What can hang from each mark
budo: dutuz rizuv
vozum: sokote tifa
tifa: betu vozum
putil: dutuz vozum
betu: gimet lepog tifa
sokote: vozum
rikin: dutuz
pozik: ruvi
ruvi: betu pozik
lepog: betu
dutuz: budo putil

Every row comes from one small tree of marks. Brackets hold a mark, then the marks that hang from it, in alphabetical order. Every link used is in the known rows. Which tree was each row made from?
Known rows
{putil {vozum sokote {tifa {betu lepog}}}}: [ 17 -12  -2 -16  52  26   7   9  10  15  18   8 -12 -23   6 -35 -12  18
  12  29  19  10  18  20  13 -15 -36  13   6]
{vozum sokote tifa}: [  2  -6 -11   1  34  -4  27 -34  22 -12  -2   0  -8  -4  41 -23  12   7
  16  16   1  20  21  36 -17  -2 -22  13  13]
{vozum sokote {tifa {betu lepog}}}: [ 21  -9  -7  -5  38   2   7  20  27  11  27   1 -18 -14  15 -25  -1  12
  17  20  13  13   7  17   5 -14 -16  11   0]
{dutuz budo {putil vozum}}: [-37   9   7  18   3  23 -19 -46 -12 -32 -51  16  26  18   3  -1  -6   1
   3  11 -12  21  30  45  16  42   3  10  17]
{betu lepog}: [ -5 -10  -9  16 -19  -1   0  -2   1 -11 -10   2  -4   1  -9   4   6 -12
   1  -5  -9   8   1  -6  -2  -9  23  12  -9]
{ruvi {betu tifa} pozik}: [-20 -12  -6 -17 -39 -14  24  22 -10  15   5  -9  10   5 -14  12 -13 -22
  -7 -23 -11 -10 -34 -11 -12  19  -5 -20  -8]
{sokote {vozum tifa}}: [  9   3  -5   1  26   2  23 -31  -8   7  -9  -1  -4 -23  64   3  17   6
  10  12  -7   2  21  40 -22 -13 -33  24  15]
{putil dutuz}: [-26   5  -9   8  -1  11  35 -48 -13 -26 -33   7   3  -4  29 -16  19  -7
   8  22  -9  -3  11  -1   0  13  19   3   7]
{ruvi {betu gimet {tifa vozum}} pozik}: [  6   2   7 -26 -35 -18  -1  55 -20  33  32  -4   3   0 -28  24 -13  -8
 -19 -28   5 -48 -35 -47  -7  -7  -9 -30 -10]
{vozum tifa}: [ -5  -3 -10  -1   9 -15  15 -30   0   1  -8   4   1  -9  32  -5  16  -1
   7  12  -3  12  13  22  -9 -11 -12   6   8]
{vozum sokote {tifa betu}}: [ 13   2  -5 -10  47  -1  14  -7  22   7  16  -3  -8 -13  34 -25   3  18
  14  25  10  20  12  34  -6  -1 -26  -2   7]
{budo dutuz}: [-17  10   0  18  -8  -2  10 -54 -19 -38 -37  -2  12  18  28  -5  23 -12
   9   3  -5  29   4  12  -3  21  22   3  -9]
{ruvi {betu gimet} pozik}: [-15  -9  -5 -10 -46 -17   7  20 -34  23   1 -14  10  -9   1   2   2 -16
 -26 -25   2  -3 -27 -13 -14  15  -5 -10  -5]
{pozik {ruvi {betu lepog}}}: [ 14 -13 -12   0 -48 -13   0   3   7   3   9 -23   1  16 -34   6   6 -23
 -10 -29 -10  15 -26  -5  -4  24  -1   3   6]
{budo {dutuz {putil vozum}} rizuv}: [-42  20   2  27   5  17 -10 -87 -32 -60 -77   0  27  28  28  -7  -3  -6
   8  15 -11  76  22  30  29  39  27 -11   8]
{betu gimet lepog {tifa vozum}}: [ 21  -1  13  -3 -13  -9 -19  58  12  19  32  12 -16   2 -41  23  -4   0
  -5 -14   4 -58 -10 -62  -1 -49  23  -2 -23]
{ruvi betu}: [-17  -8 -18   3 -24 -11   6 -10 -10   3  -5 -12  12   0   3   9  -2 -14
 -16 -16 -10  22 -14   6  -7  20  -3 -11   0]
{betu gimet lepog}: [  1 -12   1  13 -23  -8 -13  22  -2  10   1   1  -8  -8 -10   1  12  -7
 -13 -12   0 -13  -3 -25  -8 -27  26  16 -16]
{sokote vozum}: [ -2   8  -3  15   5  13  16 -31 -13 -10 -22  -6   0 -14  39   8  13   2
   2   0 -15   7  11  26 -24   4  -9  18   4]
{rikin {dutuz budo {putil vozum}}}: [-52  12   7  17  18  13  -6 -44 -26 -36 -55  27  36  16  -1  16 -11  14
   2  10 -30   6  29  50  19  55   5  32  14]
{ruvi {betu {tifa vozum}} pozik}: [ -1   5  -3 -23 -32  -9  12  31 -14  11  21  -3   7   9 -26  25 -20 -13
  -6 -21  -5 -26 -32 -30   1  10 -12 -33  -6]
{dutuz budo {putil {vozum tifa}}}: [-27   5   3   4  25  10 -12 -46  -8 -16 -38  20  20   8  26  -8  -1   5
  13  24  -5  17  40  60  19  28 -20  16  28]
{vozum sokote}: [ -8  -1  -9  16  13   7  19 -36  19 -26 -16  -4  -4   5  18 -17   7   5
   7   4  -8  26  11  23 -19  11   2   7   3]
{budo rizuv}: [-28  10 -13  30 -15  -7   6 -57  -4 -40 -39  -9  20  10   2  11   4 -10
   2   2 -17  46  -4   5  -3   7  33 -14   0]
{lepog {betu gimet {tifa {vozum sokote}}}}: [ 23  -7  23  -6  11 -10 -13  32  29  11  40   5 -30  -4 -31  24 -15  17
  -5 -14  17 -39  -9 -40  -8 -44  12 -18 -12]
{lepog {betu tifa}}: [-11 -18  10   2 -16 -16   0   3  15   6   8   3 -12  -3 -26  28  -9  -7
  -3 -13  -3 -13 -16 -15  -5 -25  25 -17 -14]
{sokote {vozum {tifa betu}}}: [ 18  11   0 -11  37   7  10  -5 -10  24   9  -5  -4 -32  54  -2   9  16
   8  20   2   2  11  37 -10 -11 -37   9   9]
{pozik {ruvi betu}}: [  6  -2  -9  -5 -41 -16   7 -25   2  -1  -3 -26  11  16 -17   4  10 -15
 -12 -24 -12  24 -22   9 -14  37 -12  -7  12]

Which tree is each row?
[ 28  -4  11  -1  12   1  -8  54  33   8  38  10 -26   6 -31   6  -8  10
   3 -10   8 -47  -2 -49 -10 -42  13   3 -16] -> {betu gimet lepog {tifa {vozum sokote}}}
[ 17 -11   2 -12 -25 -17 -23  78   4  37  47   2  -9  -1 -47  31 -18  -9
 -20 -29   6 -51 -27 -64   3 -34   9 -14 -20] -> {ruvi {betu gimet lepog {tifa vozum}}}
[-39   7  -2  13  10  37  22 -69 -25 -39 -52  21  27   0   8 -18   9  -5
  14  35  -3 -14  21  16  16  32   6  16  19] -> {putil {dutuz budo} vozum}
[-52  13  -7  29   8  33  20 -97 -27 -62 -71  13  40   7   4  -8   4 -10
  17  37  -7  17  14  13  24  34  26   1  23] -> {putil {dutuz {budo rizuv}} vozum}
[  8  -7  -6 -20 -39  -7   5  59  -9  16  33   1  -2  10 -44  28 -23 -20
  -4 -26  -2 -35 -36 -45  10  -3   0 -23 -13] -> {ruvi {betu lepog {tifa vozum}} pozik}
[ 11  -4   8   3 -11  -3 -24  50  -3  25  19  -2  -8 -15 -19  -1   4   3
 -14  -4  10 -14 -13 -27   2 -24  22   2 -23] -> {tifa {betu gimet lepog}}
[-49  16   1  36   1  19 -20 -74 -12 -56 -70   8  39  25  -4   8 -12  -4
   7  14 -17  52  22  41  25  43  24  -4  20] -> {dutuz {budo rizuv} {putil vozum}}
[ 38  10   8  -1  21  10 -25  55  14  14  41   0 -21  -8 -24  -5  -7  22
  -4   2  21 -18  -4 -33   8 -26   6  -4 -15] -> {tifa {betu gimet lepog} {vozum sokote}}
[ 31  15  10  -4  -4   1 -38  57  -8  24  35   3 -11 -11 -32  10  -2  14
 -13  -1  17 -29 -11 -46  16 -32  16 -12 -20] -> {tifa {betu gimet lepog} vozum}
[ 14  -4   2  -9 -46 -23  -5   0  -4  20   8 -27   6   7 -16   3  15  -9
 -24 -31  -3   3 -24  -9 -22  19  -8  -2   6] -> {pozik {ruvi {betu gimet}}}
[-46  19  -5  45 -13  -4 -21 -63   2 -60 -59   0  34  35   4  19   0 -11
  12   4 -23  54  12  39  16  43  44  -7  14] -> {dutuz {budo rizuv} putil}
[-32  17  -1  13  25   4  -2 -88 -28 -45 -63   6  23  17  51 -13   2  -2
  16  26  -3  70  33  42  31  25   3  -5  19] -> {budo {dutuz {putil {vozum tifa}}} rizuv}
[ 23 -21   7 -14 -49 -26  -8  54  21  38  35 -16  -8  12 -52  12   1 -19
 -17 -40  -2 -34 -37 -41 -16  -8   5   2  -7] -> {pozik {ruvi {betu gimet lepog tifa}}}
[  8  -7   0 -15 -38 -21  11   2  21  12  12 -20   6  22 -33  11   0 -16
  -7 -29 -15  -4 -30  -6 -19  21  -8 -14   4] -> {pozik {ruvi {betu tifa}}}
[ 22  25   0  -1  32  14  -5   2  12 -13  19  -3  -7   2  -2  -5  -8  24
   7  14   8   9   4   2   5   6  -9 -20  -3] -> {tifa betu {vozum sokote}}
[ 21 -15  -2  -5 -52 -21 -14  28   3  23  19 -23  -2   7 -36   5  11 -17
 -22 -36   0  -5 -29 -24 -12   5   3   9   0] -> {pozik {ruvi {betu gimet lepog}}}
[ 19   0   4 -14  42  -7   2  16  17  28  27  -3 -13 -22  32 -29   8  25
   1  18  20   1   9  15 -14 -20 -23   3   2] -> {vozum sokote {tifa {betu gimet}}}
[ 24  17  -1   1   0   7 -24  34  -3   2  24   3  -7  -2 -30  13  -8   8
  -1   5   7  -9  -9 -27  23 -14  13 -15 -16] -> {tifa {betu lepog} vozum}
[ 23  26  13  -8   3  -3 -28  31 -14  20  25   0  -2 -12 -16  10   1  20
 -15   4  14 -22  -8 -30   5 -19   5 -24 -14] -> {tifa {betu gimet} vozum}
[ 29 -12   3 -10  35  -5  -6  45  22  32  38  -1 -22 -23  14 -26   6  17
   5  13  23  -7   5  -1  -4 -34 -13  15  -6] -> {vozum sokote {tifa {betu gimet lepog}}}
[ 21  -8   4 -13  10 -15 -17  49   0  43  33   3 -13 -27   4  -9   8   8
  -5   9  18 -18  -2 -14   5 -39  -1   7 -12] -> {vozum {tifa {betu gimet lepog}}}
[ 12  10   2   0  24   7  12   1  31 -17  16   7 -11  15 -12   6  -9  12
  15   1  -4 -20   5 -12 -13 -11  -1 -11  -4] -> {betu {tifa {vozum sokote}}}
[-19   1   3   7  49  21  -1 -51  14 -27 -32  18  11  10  36 -26  -4  14
  21  28   0  27  49  71  11  33 -30  23  33] -> {dutuz budo {putil {vozum sokote tifa}}}
[  2 -17   9   4 -19 -13  -8  49  16  22  16   7 -13  -1 -26   9   4  -9
  -6 -16  -2 -42 -11 -42 -12 -42  29   9 -24] -> {betu gimet lepog tifa}
[ 21  -1   1   5  17   9   4  29  38 -12  26  10 -22  14 -31   9 -13   4
  17  -4  -2 -27   0 -30  -2 -23  10  -1 -11] -> {betu lepog {tifa {vozum sokote}}}
[ 34  -3   8 -10  26   3  -9  49  -8  49  31  -2 -18 -42  36  -1  12  15
  -3  10  15 -26   5   4  -8 -42 -23  24  -3] -> {sokote {vozum {tifa {betu gimet lepog}}}}
[ -5 -28   0 -16 -50 -19   4  75  -9  40  27  -5  -4  -5 -32  12 -10 -24
 -18 -34   3 -39 -40 -46 -10 -13   9  -6 -20] -> {ruvi {betu gimet lepog tifa} pozik}
[ 30  13  -3   2  25  18 -13  30  17  -8  30   1 -17   1 -20  -5 -11  17
   9   9  11   1   0 -15  14  -7   3  -9 -10] -> {tifa {betu lepog} {vozum sokote}}
[ 15  -5  12  -1  16  -2   0   6  33  -9  28   5 -25   5 -30  25 -20  11
   7  -6   6 -19  -6 -20  -1 -26   9 -23  -6] -> {lepog {betu {tifa {vozum sokote}}}}
[-19  -2  -8 -16  32  23  40 -58 -25  -7 -31  20   4 -23  45 -35  12   3
  11  45   5 -10  31  16  12  -2 -25  14  24] -> {putil dutuz {vozum tifa}}
[ -8  -2  -2  -8  50  18  10 -40  10 -10 -24  11  -7  -2  47 -34  -7  20
  11  25   0  35  47  57   5  16 -38  15  27] -> {dutuz {putil {vozum sokote tifa}}}
[ -6 -21  -8  -7 -54 -14   0  48 -29  26  11 -12   2 -10 -16   5  -1 -23
 -24 -30   5 -10 -32 -29  -4   1   6   1 -11] -> {ruvi {betu gimet lepog} pozik}
[-28  15   9  11   8  21  -8 -60 -31 -38 -59   8  13  20  34 -15   3  -1
   4  12  -7  44  30  34  19  38   5   4   4] -> {budo {dutuz {putil vozum}}}
[ 24   8  10 -15  33   0  -3  20 -14  45  19  -5  -8 -40  53  -3  16  23
  -5  15  13 -19   9  18 -18 -28 -33  14   3] -> {sokote {vozum {tifa {betu gimet}}}}
[-13 -18 -17  -3 -49  -7  12  25 -23   6   2 -10   6   0 -15   5  -6 -29
 -12 -23  -5  12 -29 -11   2  21   2  -2  -6] -> {ruvi {betu lepog} pozik}
[-11   6   4  -2  53  18  12 -65  -6 -33 -40  10  -1  13  66 -40   5  12
  22  29   5  50  48  59  13  30 -28  17  21] -> {budo {dutuz {putil {vozum sokote tifa}}}}
[ 16 -19  -3 -11 -45 -18   5  29  26  16  24 -17  -3  22 -49  14  -4 -24
  -4 -34 -13 -11 -34 -23  -9   9   2  -3  -2] -> {pozik {ruvi {betu lepog tifa}}}
